What can hang from each mark:
q717: q402 q564
q864: q142 q564
q732: q402
q699: q142
q142: q699
q402: q212 q588 q717
q564: q699 q717 q732 q864 q897
q588: q564

Each row was made from one small tree. The marks that hang from a mark follow it in brackets, in the order of their numbers. Every link used is in the known rows. Write each row's tree.
Known rows:
q864{q142 q564{q732}}: [ 2.46  1.96 -1.37  0.65  1.13  3.14 -1.56  0.26  0.79 -0.30  1.77 -1.11
 -1.29  2.65  0.05  0.07 -1.27 -3.72 -0.18 -2.98  0.11 -0.67 -1.52]
q402{q212 q717{q564}}: [ 1.57  0.84  0.01  0.09 -1.08  2.49  0.44  0.19 -2.00 -2.44 -1.73  0.00
 -1.69  2.53  0.22  0.95 -0.71 -1.29 -3.47 -0.46  0.54 -1.08  3.53]
q732{q402{q588{q564} q717}}: [-1.04 -1.76  0.39  3.76  2.47 -0.41  1.19 -0.86  0.30 -2.47  1.07  2.94
 -0.15  1.72 -0.37  0.43 -0.82 -2.44  1.25  0.32 -2.56 -0.35  2.79]
q564{q699 q717{q402}}: [-2.73 -3.20 -0.12  0.64  1.96  3.10 -1.42 -2.86 -0.29  0.52 -1.05 -1.84
  0.12 -1.22  0.58  1.00 -1.54 -0.72 -0.87  1.14 -0.99 -0.20 -0.74]
q588{q564}: [ 0.93  0.89  0.47  0.94  1.57  0.12 -0.64  0.78 -1.29  0.08  2.61  2.21
 -1.10  1.93  0.39  0.24 -0.49 -3.17 -0.37  0.34 -2.81 -0.83  2.16]
q732{q402}: [-1.95 -1.31  0.87  0.71  2.83  0.18  0.46 -0.54  0.34  0.15  1.45  0.75
 -0.29  0.41 -0.57 -0.14 -0.89 -1.98  4.47  0.23 -1.32 -1.12  0.35]
q732{q402{q717{q564{q699}}}}: [-1.15 -1.68  0.26  1.32  3.10  1.43  0.12 -1.36  0.04 -1.42 -0.07  1.32
  0.45  0.63  0.18  0.86 -1.30 -1.12  1.37  0.25 -1.51 -0.20  0.92]
q564{q864}: [-1.00  1.42  0.44  0.92 -0.31  1.34  0.63  0.75  0.24  1.78 -0.02 -0.92
 -1.20 -0.61  0.12 -0.02 -0.95 -1.64  1.30 -2.16 -1.77 -1.39 -2.06]
q732{q402{q212 q717{q564{q897}}}}: [-0.33 -0.79  0.72  1.42  1.28  0.40  1.39 -1.13 -1.23 -2.12 -0.55  0.18
 -0.24  1.40 -0.19  1.30 -1.40 -2.21  2.00 -0.12 -1.47 -1.46  2.48]
q564{q699}: [-1.44 -0.35  0.03  0.37  1.41  1.66 -1.44 -1.19  0.07  0.16  0.39  0.72
 -0.71 -0.76  0.77 -0.53 -0.96 -0.88 -1.50  0.00 -2.05  0.27 -1.59]
q402{q212 q588{q564{q717 q732}}}: [ 2.26  1.47  0.23  4.40 -1.17  0.14  0.96  0.22  0.04 -1.19 -0.13 -0.20
 -1.89  3.27 -0.80 -0.04 -0.97 -5.70 -2.21 -0.34 -0.64 -2.38  3.33]
q732{q402{q212}}: [-1.52 -0.53  1.37  0.76  1.24 -0.15  0.89 -0.54 -0.65 -0.33  0.98  0.22
 -1.18  1.39 -0.71  0.03 -0.99 -2.47  4.47  0.25 -0.82 -1.58  1.21]
q564{q699{q142} q732 q864}: [-0.08  1.94  0.05  4.26  1.82  2.61 -0.72 -0.46  0.35  0.61 -0.25 -2.25
  0.34 -0.14  0.84  1.88 -2.17 -2.37 -2.32 -3.06 -0.99 -0.12 -4.88]
q864{q564{q699{q142}}}: [ 1.48 -0.16 -0.24  1.46 -0.48  1.65 -1.09  0.51 -0.86  0.91  2.25  1.13
 -0.46 -0.18  0.89  1.49 -0.80 -1.17 -0.69 -1.87 -1.10  1.16 -1.51]
q717{q564{q864{q142{q699}} q897}}: [ 1.99  1.12 -0.15  0.97  1.71  2.44  0.06  1.17  0.50  1.12 -1.67 -0.54
 -0.38  0.44  0.51 -1.10 -1.66 -2.68 -0.48 -2.98 -2.30 -2.48 -0.87]
q588{q564{q897}}: [ 1.16  0.64  0.38  1.64  1.39 -0.90  0.28  0.10 -1.81 -0.57  2.24  1.44
 -0.31  0.82  0.60  0.87 -0.96 -4.06 -0.13 -0.16 -4.83 -1.58  2.37]
q402{q212 q588}: [ 0.70  0.92  0.47  2.56 -2.19  0.08  1.14  0.63  0.15 -1.12 -0.80  0.73
 -2.94  2.06 -0.96 -2.07 -0.26 -2.70 -1.05 -0.84  0.39 -1.93  2.84]
q732{q402{q212 q588}}: [-1.05 -0.71  1.14  2.82  0.60 -0.74  1.41 -0.49  0.53 -0.89  0.27  1.27
 -1.49  1.60 -1.08 -1.12 -0.87 -2.92  3.58 -0.18 -0.51 -1.76  1.90]
q732{q402{q588}}: [-1.50 -1.59  0.65  2.76  2.15 -0.38  0.99 -0.44  1.42 -0.37  0.75  1.70
 -0.60  0.66 -0.97 -1.33 -0.73 -2.30  3.61 -0.18 -1.11 -1.25  1.09]
q864{q142 q564{q699 q732 q897}}: [ 2.08  1.69 -1.55  2.03  1.26  2.28 -1.51 -1.63  0.42 -1.01  1.12 -1.55
 -0.15  0.76  0.98  0.76 -2.16 -4.15 -1.00 -3.17 -2.89 -0.52 -2.81]
q564{q732{q402{q212}} q864}: [ 0.27  2.88  0.66  3.43  0.85  1.20  0.83 -0.57  0.67  0.77 -0.40 -3.40
 -0.48  0.86 -0.01  1.73 -2.16 -3.97  3.45 -2.64 -0.99 -2.56 -2.48]
q402{q588}: [ 0.04 -0.38 -0.24  2.56  0.09  0.65  0.48  0.65  1.37 -0.50 -0.09  1.49
 -1.70  0.62 -0.76 -2.38 -0.13 -1.98 -1.03 -0.84 -0.43 -1.29  1.66]
q564{q717 q732 q897}: [ 0.80 -0.69 -1.19  2.56  1.55  1.87  1.04 -1.61  0.59 -0.27 -0.64 -6.16
  1.71 -1.18 -0.33  2.85 -2.21 -6.10 -0.87 -0.92 -2.66 -3.27 -0.51]
q564{q717 q864{q142{q699}} q897}: [-1.93 -1.93 -0.26  1.88  1.44  2.09  1.84 -0.26  1.21  1.11 -1.02 -3.83
  0.85 -1.09 -0.12  1.18 -2.11 -4.89 -0.22 -2.36 -4.58 -2.42 -2.99]
q864{q142 q564{q717 q897}}: [ 0.75 -0.86 -1.29  0.39  0.39  2.07  0.25 -0.49  0.15  0.01  1.30 -1.92
 -0.13  0.71 -0.32  0.73 -1.47 -4.74  0.18 -2.23 -2.42 -1.16 -0.83]

Write each row's tree:
[ 1.11 -0.61 -0.83  0.59  1.01  2.28  0.44 -0.23 -1.05 -2.26 -1.26  0.07
  0.08  0.31  0.52  1.01 -0.93 -1.08 -3.31 -0.76 -1.77 -0.88  2.49]
q402{q717{q564{q897}}}
[-1.77 -2.28  0.18  3.15  2.11  0.15  1.40 -1.04  0.90 -2.39  0.25  1.90
 -0.16  0.85 -0.62 -0.03 -0.75 -1.57  1.53  0.01 -1.49 -0.40  1.95]
q732{q402{q588 q717}}
[-2.88 -1.04  0.59  1.98 -0.41  2.71 -0.16 -2.67 -0.60  1.59 -2.30 -3.23
 -0.44 -1.38  0.84  1.80 -2.16 -1.34  0.19 -0.75 -1.55 -0.92 -2.69]
q564{q699 q717{q402{q212}} q864}
[ 1.09 -0.33  0.13  0.12  2.27  3.47 -2.74 -1.57 -1.28  0.45 -2.22  0.77
 -1.23  0.38  1.29 -1.07 -1.28  1.74  0.05 -0.38  0.92 -0.99  1.63]
q717{q402 q564{q699}}
[ 0.72 -0.62 -0.56  3.00  0.76  3.22 -0.26 -1.69  0.36 -0.63 -1.81 -4.75
 -0.63  1.33 -0.58  1.38 -1.62 -3.52 -0.57 -0.27  1.67 -2.74  1.50]
q564{q717{q402{q212 q588}} q732}
[ 1.87 -0.99 -0.78  0.60  1.34  2.25 -0.82  1.16  0.51 -0.14  1.86  0.38
 -0.76  1.17  0.87  0.09 -1.05 -2.84 -0.26 -2.85 -3.13 -0.38 -1.36]
q864{q142{q699} q564{q897}}
[ 2.24  1.48 -0.21  4.86 -1.41  0.39  1.15 -0.35 -1.08 -4.31 -0.56  1.25
 -1.90  3.80 -0.02  1.05 -0.71 -3.75 -4.92 -0.51 -1.18 -0.92  4.68]
q402{q212 q588{q564{q732}} q717}
[-0.58 -0.39  0.26  3.74  4.38  1.87 -1.13 -1.44  0.24 -0.97  1.04 -0.82
  1.00  0.89  0.19  1.63 -1.98 -2.61 -0.32 -0.81 -0.36  0.13 -2.32]
q564{q699{q142} q732{q402}}
[ 0.65 -0.07 -0.05  4.69 -0.16 -0.63  1.67  0.18  0.80  0.03  0.12  0.68
 -0.41  0.34 -0.37 -0.28 -1.03 -4.81 -1.14 -1.23 -3.76 -2.00  1.49]
q402{q588{q564{q717 q864 q897}}}
[-0.97 -1.91  0.66  3.85  2.43 -1.16  1.50 -0.92  0.78 -0.58  1.21  1.49
  0.24  0.78 -0.81 -0.03 -1.17 -4.27  3.16  0.22 -3.13 -1.67  1.88]
q732{q402{q588{q564{q717 q897}}}}
[ 1.23  0.14 -0.95  5.16  1.04  1.01 -0.08 -1.11  0.34 -3.74 -0.06  2.22
 -0.36  1.94  0.65  0.83 -0.92 -2.61 -5.71 -0.40 -2.65  0.38  2.44]
q402{q588{q564{q699 q732}} q717}
[-1.54  0.96 -0.96  3.04  2.45  4.24 -0.85 -2.28  2.22  0.97 -1.56 -5.06
  0.76  0.08  0.18  1.54 -2.96 -5.13 -2.44 -2.15 -1.66 -1.22 -5.87]
q564{q699 q717 q732 q864{q142}}
[ 0.47  0.08  0.05  4.22  0.04  0.17  1.08  0.66  1.06  0.43  0.34  1.28
 -0.98  1.11 -0.49 -0.71 -0.71 -4.21 -1.35 -0.92 -2.38 -1.51  1.34]
q402{q588{q564{q717 q864}}}
[-0.36  0.12  0.33  3.27  0.90 -0.17  0.65 -1.39 -1.00  0.99  0.82 -0.58
  0.94 -0.94  1.09  2.40 -2.08 -5.06 -1.01 -0.63 -6.41 -1.21 -1.15]
q588{q564{q699 q717 q864 q897}}
[ 0.28 -0.10 -0.15  3.11 -2.28  0.84  1.70 -0.19 -0.55 -3.84 -1.54  1.06
 -2.29  2.38 -0.51 -0.21 -0.24 -1.73 -4.10 -0.60 -0.06 -0.73  4.06]
q402{q212 q588 q717}
[-2.60  1.26  0.08  1.16  1.55  2.31 -0.88 -1.18  0.88  0.74 -0.50  0.03
 -1.09 -0.03  0.66 -1.20 -1.73 -1.70 -0.98 -2.20 -2.65 -0.03 -4.61]
q564{q699 q864{q142}}
[ 1.28  0.28 -0.46  3.53  2.43  0.62 -0.51 -1.93 -0.73 -0.40  1.18 -1.74
  1.39  0.20  0.97  2.88 -2.25 -6.03 -2.37  0.14 -5.13 -1.49 -0.02]
q588{q564{q699 q717 q732 q897}}
[ 3.83  2.00 -0.80  1.47  1.81  2.33 -0.50  0.18  0.12  0.19 -1.39 -2.10
  0.18  0.37  0.34  0.09 -1.70 -3.55 -1.01 -1.99 -0.92 -3.07  0.96]
q717{q564{q732 q897}}
[-0.74 -1.04  0.85  3.39  2.59 -0.95  0.81 -0.30  0.79 -0.55  1.61  2.75
 -0.55  1.42 -0.70 -0.81 -0.80 -3.28  3.35  0.11 -2.20 -1.15  1.88]
q732{q402{q588{q564}}}
[ 1.80  1.07  0.07  3.99  2.86 -0.02 -0.68 -0.77 -1.80 -1.38  2.09  0.42
  0.81  1.17  1.05  2.21 -1.80 -4.59 -2.55 -0.78 -4.35 -0.71  0.38]
q588{q564{q699{q142} q732 q897}}
[ 1.68  0.71 -0.11  0.64 -1.19  1.75  1.06 -0.26 -2.32 -2.89 -1.99 -0.63
 -1.16  1.76  0.35  1.39 -1.03 -1.87 -3.32 -0.75 -0.89 -1.55  3.71]
q402{q212 q717{q564{q897}}}
[-0.36 -0.86  0.61  1.66  1.57  1.14 -1.20 -1.59 -1.93 -0.02  1.01  0.63
 -0.57  1.38  0.82  1.58 -1.34 -2.95 -1.16  1.37 -2.70 -0.50  1.72]
q588{q564{q699 q717{q402{q212}}}}
[-0.31 -0.50  0.70  1.82 -0.79  1.10 -0.27 -1.06 -1.45 -1.37 -1.39  0.41
 -3.06  1.60 -0.09 -1.52 -0.44  0.50  1.14 -0.32  1.42 -1.74  3.76]
q717{q402{q212 q588}}
[ 2.57  0.26 -1.39  3.83  0.72  2.79  0.27  0.12  1.22 -2.89 -2.16  0.74
 -0.60  1.80 -0.12 -0.44 -0.75 -1.77 -5.21 -1.41  0.35 -0.97  2.89]
q402{q588 q717{q564{q732}}}
[ 0.01  0.47  0.48  1.95  0.89  0.74  0.55  0.58 -0.62  1.69  1.54 -0.19
 -0.17  0.92  0.17  1.75 -1.20 -4.57 -0.19 -0.36 -3.48 -1.38  0.18]
q588{q564{q717 q864}}
[-0.93 -1.27  0.75  4.00  2.53 -1.45  0.85 -1.28  0.68 -0.92  1.30  2.53
  0.03  0.53 -0.24 -0.54 -1.24 -3.40  2.85  0.05 -3.63 -1.06  1.20]
q732{q402{q588{q564{q699 q897}}}}
[-0.50 -1.52 -0.69  3.12  3.28  3.67 -0.95 -1.29  0.61 -0.05 -0.02 -3.73
  1.53  0.24 -0.21  2.70 -2.06 -4.09 -4.09 -0.32  0.16 -0.22 -2.56]
q564{q699{q142} q717 q732}
[ 2.23  1.06 -0.62  2.54  0.52  1.74 -1.51 -1.10  0.49  0.83  1.75 -0.82
  0.18 -0.24  1.23  2.20 -1.70 -2.69  1.54 -2.00 -1.75  0.10 -2.44]
q864{q564{q699 q732{q402}}}
[-1.55 -3.07 -0.21  1.30  0.98  2.45  0.09 -1.06  0.25  0.24 -1.07 -1.76
 -0.64 -0.02 -0.70 -0.02 -0.81 -1.57  0.14  0.55  0.50 -1.63  1.91]
q564{q717{q402{q588}}}
[ 2.55  0.11 -1.41  2.91 -0.61  1.94 -0.47 -1.67  0.25  0.82  0.71 -3.72
  1.34 -1.81  1.21  3.56 -2.19 -4.62 -0.79 -2.09 -3.36 -0.87 -2.40]
q864{q564{q699 q717 q732 q897}}
[-2.99 -1.34  0.05  0.64  1.51  3.45  0.28 -1.17  0.32  1.18 -1.48 -3.12
 -0.87  0.53 -0.52  0.22 -1.66 -2.01  1.29 -1.43 -0.26 -1.80 -1.63]
q564{q717{q402} q864{q142}}
[ 0.25 -0.68  0.67  1.13  1.31  0.95 -0.36 -0.43 -2.06  0.11  1.36  0.25
 -0.94  2.07  0.18  1.46 -0.90 -3.38  0.04  1.16 -1.85 -1.45  3.18]
q588{q564{q717{q402{q212}}}}
[ 0.62  0.23 -0.51  3.98  2.71  1.17 -0.38 -1.73 -0.75 -1.67  0.20 -2.45
  1.42 -0.80  0.80  2.07 -2.26 -3.40 -2.87 -1.81 -2.81 -0.80 -2.03]
q564{q699{q142} q732 q897}
[ 0.36 -0.15  0.11  3.28  3.65  1.06 -1.03 -1.72  0.01  0.01  1.78 -0.55
  1.09  1.39  0.55  2.56 -2.05 -5.48 -0.49  0.86 -3.42 -0.81 -0.28]
q588{q564{q699 q717 q732{q402}}}
[-0.09 -0.90 -1.27  3.36  2.06  2.17 -0.14 -3.33  0.76 -0.43 -1.14 -5.60
  2.27 -2.16  0.66  3.09 -2.84 -5.49 -2.50 -0.58 -3.96 -1.95 -2.66]
q564{q699 q717 q732 q897}
[-0.33 -0.57 -1.04  2.25  2.40  3.64 -1.39 -2.31  1.49  0.40 -0.65 -4.33
  1.20 -0.58  0.33  2.20 -2.17 -4.39 -3.01  0.07 -1.05 -0.94 -2.82]
q564{q699 q717 q732}
[ 2.52  1.23 -0.47  2.53  3.08  1.86 -1.00 -1.55  0.47  0.00 -1.43 -1.45
  1.07 -0.35  0.83  0.44 -2.42 -3.43 -0.03 -1.52 -2.21 -2.18 -0.60]
q717{q564{q699 q732{q402} q897}}
